Each row comes from the steps of one path. Every step used is in the known rows, and no mark comes twice. Write the path behind each row, first mark first.
Known rows
dazis, viter: [-14.4   7.5  -1.2   5.9 -27.4   6.2   2.8 -14.0 -13.1  17.7  -1.6  13.5
 -18.0  -8.7  22.5  16.3  10.6  11.5  -0.1  12.9 -20.0   7.3   4.5 -19.6]
vizi, loto, dazis: [ 23.4   4.2  -7.2   8.7  38.5  -5.3  -8.0  -8.3   9.7  27.6 -12.4 -27.1
  13.8  -8.7  10.3   1.0  -7.1   2.9   3.6  -4.0   5.7  17.1   5.7 -12.2]
loto, dazis, gikif, venako: [-13.1  -2.3 -11.0  30.8  20.3   1.3  -5.5 -17.7  21.7  27.9  15.4  -5.1
 -27.9  -3.9  34.6  -7.8  -1.8  -5.9  14.4  -7.6  13.0   4.5 -46.5  -7.6]
gikif, venako: [ -1.8  -7.8   2.9  11.8  16.9  -9.1   1.5  -8.1  14.9  -7.0   7.1  -1.1
 -19.9 -12.3  17.1  16.2   2.6  -0.5  18.3   6.1   0.0  16.0 -27.8 -10.2]
lugonud, venako, vizi, loto, dazis, viter: [-20.9  -4.2   4.0   2.3  -7.4  11.5  38.7 -10.6 -23.0  39.5 -23.5 -31.8
 -12.6  -4.2   5.0  14.3  -9.0 -17.4  -2.5  -2.5 -12.3  12.4  40.4  -7.5]
viter, vizi, loto, dazis: [ 33.8  26.6 -25.5  14.2  41.0 -38.3   0.9  -9.4   6.4  33.9 -21.8 -21.7
  10.8 -26.3  19.1 -10.7  -8.1  16.5  14.4 -12.5  26.6   3.5   7.9  -7.1]
loto, vizi, gikif, lugonud: [  6.4  13.2   5.6  26.7  27.5 -10.9 -27.8   8.4  24.6   5.9   2.2   8.9
   5.1 -29.3  13.6   9.0   0.0  36.7   3.2   1.0   1.2  22.0 -53.7   9.1]
vizi, gikif, lugonud: [ 28.3  10.5  11.6   7.7   9.2 -12.8 -21.9  12.8  10.1   4.9   1.0   5.2
  -7.4 -20.4   4.3  13.7   6.5  33.7  -3.0   0.1   2.0  17.9 -58.1   7.2]
gikif, lugonud, venako, dazis, viter: [-21.7   8.0   5.3 -11.4 -13.4  -0.9  17.9  12.4 -12.9  23.7   8.3  15.3
 -39.1 -11.6  12.5  38.5  13.5   3.6   8.8  15.2 -37.0  14.6   8.5 -33.8]
dazis, gikif, vizi: [-16.7   9.4   2.7   7.3  15.4  -7.2 -10.3 -12.0  -6.4  14.3  -3.7   5.7
 -17.9 -14.9  54.8  15.3  19.0  19.4  -2.8  -6.0 -15.0  -8.4 -47.8  -9.4]
lugonud, venako, vizi: [-32.0 -12.6  23.3 -15.4   5.2   0.7  24.7  -5.3 -23.8 -10.0 -16.0 -24.1
 -22.5  -2.2   2.1  36.3  -2.8 -19.0  -6.6   4.5 -19.4  12.5  32.8   5.7]
viter, dazis: [ 20.4   7.3  12.0   0.7  24.8 -43.7  -1.7  -4.6  -3.0   7.8  15.6 -10.7
  -1.1 -10.0   9.2  13.5   1.6   4.1  10.2   3.0   7.9  -4.4  -1.7  -7.7]
loto, vizi, gikif: [  9.7   6.8   7.1  30.4  26.6  -3.6  -9.9 -10.9  11.9   6.1  -8.8   3.1
   7.3 -26.5  22.4   8.8  -9.5   8.8  -0.2  -0.2   2.8  14.7 -13.4  12.3]
lugonud, venako, dazis, gikif: [ -9.0   2.0   8.8 -14.4  14.9  -5.5  19.9  -6.5 -20.3  29.5   0.5   1.9
 -34.2 -11.2  27.8  34.5   7.0 -32.3  -1.2   3.9 -26.1  -9.7  29.1 -18.2]
gikif, lugonud, venako, dazis, viter, vizi: [-11.9  31.7 -12.9  -4.7 -11.0 -34.5  27.3  11.2 -16.2  29.8  -2.0  20.3
 -41.6 -29.4  21.7  27.2  13.1  15.8  21.0   7.4 -16.4   1.0  11.2 -27.5]
dazis, gikif, lugonud, venako: [-18.7   7.4  14.2  10.6  -4.5  -7.6 -14.4  -0.4 -12.4  19.1   6.3   6.5
 -36.0  -8.1  21.6  21.9  15.8   9.2  -4.4   5.2 -11.1   3.8 -46.8  -8.1]
vizi, gikif, venako, dazis: [ 35.5  -3.3   5.1  -4.8  30.8 -14.5  24.3   5.4  18.3  10.7   6.0   2.4
 -19.5 -28.9  10.6  21.0  -5.9 -15.5  17.0  -3.7  -2.2   9.2 -11.6  -4.1]
vizi, loto, dazis, gikif, venako, lugonud: [ 26.4  -3.5 -12.2   6.0  27.0 -13.9  34.4 -28.3  27.6  43.3   0.1 -17.7
  -0.5 -21.9  21.0 -12.8  12.7   4.7  10.4  -2.0  19.4 -12.9  -8.2 -20.3]
gikif, vizi: [-13.1   4.1   3.3   6.5  27.3  -9.5  -9.0  -4.2   0.4 -10.2  -8.0  -2.3
  -9.0 -10.2  42.1  23.1  10.7  22.7   5.3  -0.1 -16.8  12.1 -31.2 -10.0]
lugonud, venako: [-12.0  -3.5  15.7  14.2   7.8  -3.4   4.5 -10.2 -18.6  -6.5  -8.0  -7.3
 -24.5  -2.7  17.0  30.6   0.0 -14.7  -1.4  12.0 -12.4  17.5  11.8  -5.3]
gikif, vizi, venako, dazis: [ 24.5  -0.9  -0.6 -16.6  23.4  -3.6  19.5  14.8  14.9  -3.0 -10.2   1.9
  -7.8 -30.4  28.5  37.3  10.6  -2.5  19.2   1.8 -37.8   8.1   7.3 -44.3]
venako, gikif: [  1.1  -9.5   0.5 -27.9  23.0   2.6   8.1  -3.8 -12.7 -23.7  -2.5  10.9
 -24.2 -12.8  12.3  26.0  -4.3  -3.2 -12.5  -0.3  -5.3  20.9   3.6  -7.0]
gikif, dazis, viter: [-18.3  13.8   1.0   4.7 -16.2   1.4   2.8 -10.8  -4.9  25.5   2.1  16.1
 -17.6  -7.6  22.4  17.9  16.8  23.2 -15.8   1.7 -20.9   3.1 -37.6  -4.7]
venako, gikif, lugonud: [ -1.4  -3.7  -0.7 -31.5  22.9  -4.1  -9.0  13.4   0.0 -24.1   8.5  18.0
 -27.6 -16.4   3.0  26.0   4.7  25.6  -7.8  -1.0  -6.2  27.4 -36.2 -10.5]
gikif, dazis, viter, vizi: [ -8.1  37.4 -13.9   9.8 -13.1 -31.1  13.0 -13.1  -8.9  32.7  -7.4  21.3
 -22.3 -25.2  32.1   6.1  16.5  36.1  -4.0  -6.2  -0.2 -10.2 -36.2   1.4]
dazis, gikif: [ -3.7   6.2   4.1  -0.6   1.8  -2.9 -12.1 -15.4  -8.8  25.2   3.0   4.8
 -17.3 -10.9  28.8  11.5  13.3   3.6  -6.8   1.5  -8.0  -9.2 -16.4  -7.5]

Which path is each row?
[ 22.6  -0.2   6.9  -3.0  12.8 -51.3  41.8 -25.3  16.3  25.2  28.0  -2.0
 -17.2 -23.1  18.6   0.3  21.0   7.0  15.2   4.8  21.0 -33.8 -15.6 -15.0] => viter, dazis, gikif, venako, lugonud
[  7.3  -1.3   1.0  22.2   9.8   5.4  -6.2  -4.2  22.6  -4.4  -9.3   3.5
   8.3 -30.5  15.2  19.3  -3.0  -0.7  15.4   9.8 -15.9  18.0  11.4 -27.1] => loto, vizi, venako
[ 40.5  27.8 -12.1  -5.0  26.3 -45.9   6.1  -7.2  -6.7  24.0 -25.9  -9.2
   9.6 -37.5  18.1   5.7   4.0  19.9  10.9  -4.2  15.6  -6.3   8.9  -9.6] => viter, vizi, loto
[  6.6  -6.3  -5.8  -9.7  19.3   7.4  -3.0  16.6  24.6 -25.6   0.2  23.8
 -10.7 -38.8   4.3  23.6  -4.6  18.5   6.9   3.2 -12.4  33.9 -27.1 -30.9] => loto, vizi, venako, gikif, lugonud
[-24.3   2.0   3.9  -1.0  -8.0   3.9  21.2   7.6  -9.7  38.5 -13.1 -25.7
 -15.4  -6.6  -3.5  12.4  -0.1  10.0   0.8  -1.8 -12.4  19.1  -0.3 -11.5] => gikif, lugonud, venako, vizi, loto, dazis, viter
[  9.2  -4.5  12.4 -40.0  23.5 -10.1  16.6  -1.2  -8.2  14.4 -22.2 -31.1
  15.3 -19.3  -7.8  21.9   2.8   1.7  -5.8  -4.5 -13.0   1.7  26.9  -5.2] => venako, vizi, loto
[-11.1  10.7  -1.8 -21.7  34.8 -10.0   7.1  -1.2  -1.4  26.6   1.2   7.2
 -18.5 -20.3  51.7  26.2  18.7   5.4   4.3  -6.4 -32.7 -15.3 -12.8 -24.2] => venako, dazis, gikif, vizi
[ 11.8  -4.2  18.2 -17.8   7.2  -2.2  14.9  -0.6  -6.7   2.6 -15.1 -17.2
  -3.9 -17.8  -2.7  19.9  -5.2   2.6 -13.8  -7.7  -3.1   3.6   3.5  22.6] => venako, vizi, gikif
[ 17.8   6.8   4.3  -2.5  38.0 -18.5  -0.7  -2.8  -1.6   8.3 -22.1 -14.7
  12.9 -24.6  33.8  19.6  11.3  22.8   5.5  -3.2 -12.0   8.2 -24.2 -15.8] => gikif, vizi, loto
[ 46.0  19.7 -17.4 -19.0  11.4 -31.3  27.3   9.6   9.4  13.5 -15.5   6.8
  -9.4 -43.2  11.7  23.6   3.6  -4.9  25.3   2.3 -10.0  -4.5  41.3 -37.1] => viter, vizi, venako, dazis
[ 17.2  13.8  10.5  -0.6  13.2 -39.7  -3.7 -11.5  -9.4  33.5  19.6  -2.8
 -10.2 -13.2  23.8   5.8   9.1   1.5   1.0  -3.8   9.7 -24.3 -18.3  -6.4] => viter, dazis, gikif
[-12.1  -8.9  13.3 -13.6  29.1   0.9  23.5  -5.0 -21.5 -21.0  -5.8  10.4
 -41.8  -6.7  13.5  40.2  -2.9 -11.4 -28.1  -6.3 -10.7  23.1 -26.6  11.2] => lugonud, venako, gikif, dazis
[ 18.1  -0.9   4.1  12.5   5.0  -0.1   2.6   4.4   9.5 -12.3 -15.4   0.7
  -5.9 -25.6  30.1  26.4  10.8  11.4  13.3   2.3 -21.3  15.4 -25.6 -31.1] => gikif, vizi, venako
[ 27.0  25.0 -13.6  38.3 -25.1 -31.2  29.3 -10.7   0.3  28.4  -6.4  22.6
 -33.0 -43.7  30.6  -4.0  -0.3  18.0  21.5  -7.7  26.7  -2.5 -40.6   6.9] => dazis, viter, vizi, gikif, venako
[ -8.1  19.5   4.6  36.6  -1.8   3.0   2.2 -13.4   9.4  32.4  -4.9  22.4
  -3.0 -27.2  30.3   8.8   4.7  28.2 -16.0  -4.8  -9.2   6.2 -51.0  17.1] => loto, vizi, gikif, dazis, viter
[ 26.5  -6.8   3.4  -1.7   0.4  -6.2  35.2  -8.7  17.8 -16.9 -16.8   1.1
   1.7 -30.3  25.1  25.1  25.2  24.3   8.2  13.7 -21.5   1.9   5.6 -37.6] => gikif, vizi, venako, lugonud
[ -7.5 -10.6   9.2  -6.1  31.8   0.1  25.3  -4.9 -11.4  18.9 -24.2 -47.6
  -2.6  -2.7  -3.9  17.2 -14.5 -22.1  -4.0  -6.4  -2.7  16.8  37.1   2.1] => lugonud, venako, vizi, loto, dazis
[  0.8  -9.8  28.6  -1.1   0.3  -0.7  28.9  -1.7 -24.4  -3.1 -22.0 -22.0
 -20.4 -13.8  -0.6  31.6 -11.2 -18.5 -14.1  -5.1  -5.9  10.3  13.8  26.9] => lugonud, venako, vizi, gikif
[ 37.4  18.6   9.9  -0.5  37.3 -52.4   3.7  -4.7  -7.4  43.8  -0.3 -15.0
   8.5 -31.0  42.0   5.5  15.6  18.1   5.7 -15.3   7.8 -29.3 -45.7 -13.7] => viter, dazis, gikif, vizi, loto
[ 27.3  -1.2  16.0 -26.3  26.7 -50.0  35.3  -3.9   2.2  45.0   8.5 -29.0
  -1.0 -30.8   3.7   3.1   4.5  -9.1  12.5 -16.0  19.9 -30.6 -20.8  -3.6] => viter, dazis, gikif, venako, vizi, loto
[ 10.3   3.9  -6.5  -9.2 -15.9   7.7  32.1   9.9   3.9  17.0  -8.4  17.6
 -17.7 -32.0  35.5  35.0  16.3   4.0  18.8   6.1 -46.6   4.4  10.5 -53.4] => gikif, vizi, venako, dazis, viter
[-12.6  -7.3  -9.2  -0.5   0.6   5.1  35.1  -9.4  11.6  38.6  -7.2 -25.8
  -7.4 -14.8   4.0  -1.7  -6.2  -2.9  15.2  -8.5   1.8  10.9   0.1 -12.4] => gikif, venako, vizi, loto, dazis, viter
[ 21.3  19.9 -37.5   6.0 -20.2  -7.7  18.4  14.8   9.4  10.0  -3.4  30.2
 -39.0 -36.6  13.2  -0.6  -3.3  30.5  13.7  -9.6  12.6  21.3 -28.4 -33.1] => loto, dazis, viter, vizi, venako, gikif, lugonud
[ -8.0  13.2   4.8  -4.8   3.2 -10.0 -28.3   2.4   4.6  23.4  12.2  11.2
 -18.1 -12.8  20.6  10.9  22.7  30.2  -3.9   1.4  -8.4  -1.6 -57.1 -12.1] => dazis, gikif, lugonud
[ 27.2  28.2 -19.8 -25.1   9.0 -31.4  37.1  -6.7 -20.4  30.9 -21.6  24.2
 -18.5 -45.5  22.4  10.8   6.6  29.3 -16.6 -19.1   8.8  -5.7 -26.0  -3.8] => venako, gikif, dazis, viter, vizi, loto
[ -6.0  -3.8  10.7 -14.4  26.4  -7.0  23.2   0.1 -13.9   3.8  -3.1  -6.3
 -25.7  -7.0  14.9  42.2  -0.9 -29.0   5.6  11.1 -28.9  12.6  45.9 -19.4] => lugonud, venako, dazis
